Each row comes from the steps of one walk. Every step used is in the known rows, and no mark comes twice. Write the walk behind each row, first mark first.
Known rows:
kesaz-repok-zogav-mazak-zekadi: [  1 -17  24 -10  51  15  10  -6 -25  27  -5  15  -1   5  16  15  12 -15]
repok-zogav-mazak-lata: [ -8 -17  34 -19  31  30   7 -13 -26  42  -8  -3  -1  -4  37  -4  -8 -18]
limi-repok-kesaz-mazak-zogav: [-17  -3  16 -22  65 -10  10  -7 -23  33   8   3   1   0  24  21   2  -5]
mazak-limi-repok-zogav: [ -5   6  -4 -25  -8   2  18  -4 -40  23 -15 -10   2 -10  31  23  -2 -22]
zogav-mazak-limi: [-12   6  -1 -18  19  24  -3   4 -11  23 -29   9  -9  -8  36  10 -11 -27]
lata-mazak-limi-repok: [-26   6 -36 -28 -18 -24  -1  -2 -41   7 -21  -4  -7  -6  22  -6 -19 -39]
limi-mazak-lata-repok-kesaz: [-23   0  -4 -29 -23 -27   2  -8 -25  25   2 -12  -4  -5  14 -26 -19 -26]
repok-limi-mazak-lata: [-22   7  48 -23 -27  10   3   1 -35  12  -9 -22   4  -8  17  -1 -23 -23]
mazak-lata: [-10 -13  -4 -27  -2  28   8   5 -21  31 -16 -11   1  -7  30 -19 -22 -20]
limi-repok-kesaz-mazak-lata: [-16 -12   5 -22  46  -7  11  -2 -27  24   8  -3  -3  -4  24  16  -2 -10]
mazak-zekadi: [ -4 -16  11 -22 -15  14   5  10 -31  21 -29  -2   5  -7  20   6 -16 -22]
zogav-mazak-lata-repok: [-20 -13 -19 -23   5  11  -6  -1 -12  22 -11   6 -19  -3  29 -19 -17 -20]
repok-kesaz-mazak-zekadi: [ -4 -15  45 -16  60  14   7  -2 -25  30  -6   2   9  -7  15   7   0 -17]
lata-repok-zogav-mazak-zekadi: [-14 -17  10 -24  -7  -8   1 -12 -36  20  -6   3  -9  -1  12 -11  -2 -18]
limi-repok-kesaz-mazak: [-20  -7  16 -22  56 -14   8  -1 -28  21   6   1  -2   0  18  23   2  -7]
kesaz-mazak-zogav: [-17   2  23 -14  76  30   2  -4  -2  39  -7  12   3   0  33  -9  -7  -6]
mazak-limi-repok: [-10  10 -24 -26 -14  -1  12   7 -30  15 -22  -6  -3 -10  30  21  -9 -23]
kesaz-repok: [-11  -6   3 -19  45   8   9   8 -17  18  -9  10  -1   8   7   1   3 -10]
repok-zogav-mazak: [-14 -12  49 -19  44  21   4 -12 -26  38 -10   2  -1   0  30   4  -3 -14]

Which walk is each row?
[-10 -16  -9 -33  -9  -1   9  -6 -31  26   0 -13  -2  -7  12 -31 -13 -22] -> mazak-lata-repok-kesaz
[-23  -2  -2 -27 -31 -20   4 -12 -29  26   2 -12  -4  -4  19 -27 -19 -23] -> limi-mazak-lata-repok-zogav
[-10 -18  -7 -30 -20   8  11 -10 -35  28   0 -14  -2  -6  20 -32 -12 -19] -> mazak-lata-repok-zogav
[ -4 -11  28 -17  53  13  16  -6 -28  28   0   5   5   8   9   4  12 -10] -> kesaz-repok-zogav
[-32   8  25 -29 -38 -24  -3  -2 -40  -2  -4 -12  -7  -1  -4 -15 -14 -18] -> lata-repok-limi-mazak
[-21 -11  16 -22  27  -8   7  -7 -34  26  -3   2  -9   2  30  26  -1  -8] -> limi-repok-zogav-mazak
[-14  13  38 -15  29   3   7  -2 -24  17   0   1   4   6   5  10   0 -13] -> kesaz-repok-limi-mazak-zogav
[-10   2  34 -13   4  -1   6   6 -33   3  -7   0   3   2   0  18  -1 -19] -> kesaz-repok-limi-mazak-zekadi
[-15 -10   2 -31 -37  12   6   0 -37  10  -5 -18  -4  -8  11 -26 -18 -20] -> mazak-lata-repok-limi
[-22   4 -22 -29  -5 -28   2  -7 -44  12 -15  -7  -3  -8  18  -4 -14 -41] -> lata-mazak-limi-repok-kesaz
[ -5  -3  35 -17  29  27   8 -12 -28  37 -16   0   0  -7  35   9  -1 -23] -> repok-zogav-mazak-limi
[ -5   9  -7 -27   2  -7  15   1 -35  22 -14 -10   2 -12  24  26  -2 -25] -> mazak-limi-repok-kesaz
[ -4 -19  43 -16  24  22   5 -10 -32  36 -16   3   1  -4  30  11  -4 -19] -> repok-zogav-mazak-zekadi
[-23  19  61 -22  -4   7   1  -5 -31  23 -10 -15   8  -3  17   5 -18 -17] -> repok-limi-mazak-zogav
[-16   5 -17 -19  14   6  -1   5 -16  18 -22   9 -15  -7  38  25  -8 -23] -> zogav-mazak-limi-repok
[-21 -11  15 -26   8  -8   0 -14 -31  22  -1   3 -11   2  12 -16  -2 -14] -> lata-repok-zogav-mazak
[-27   2  -3 -27  21  -6  -6 -12 -26  33 -17   1   1   2  22 -31 -23 -29] -> lata-mazak-zogav
[-24   2   0 -24 -16  -5   2   0 -17  28 -11  -9  -2  -5  29 -15 -27 -25] -> limi-mazak-lata
[-13 -17  12 -19  11  -7   7  -6 -38  24  -7   2  -7  -2  31  33  -2 -13] -> limi-repok-zogav-mazak-zekadi
[-16   6 -10 -15  37  12   7   5 -16  13 -10   7  -5  -8  33  17  -3 -16] -> kesaz-mazak-limi-repok
[-16 -16   3 -18  34  20   6  -9 -20  23   7   0  -4  -4  25 -26  -5 -13] -> kesaz-mazak-lata-repok-zogav
[-18   8  38 -15  20  -2   6   4 -28   5  -2   0   1   6  -1  12   0 -15] -> kesaz-repok-limi-mazak
[-25   0  26 -31 -25  -5   1   1 -42  -1  -7 -12  -5  -1  -4 -14 -10 -14] -> lata-repok-limi
[-18  -7  14 -29  27 -21  11   0 -35  23  -1  -7  -1  -1  15  22  -3 -10] -> limi-repok-kesaz
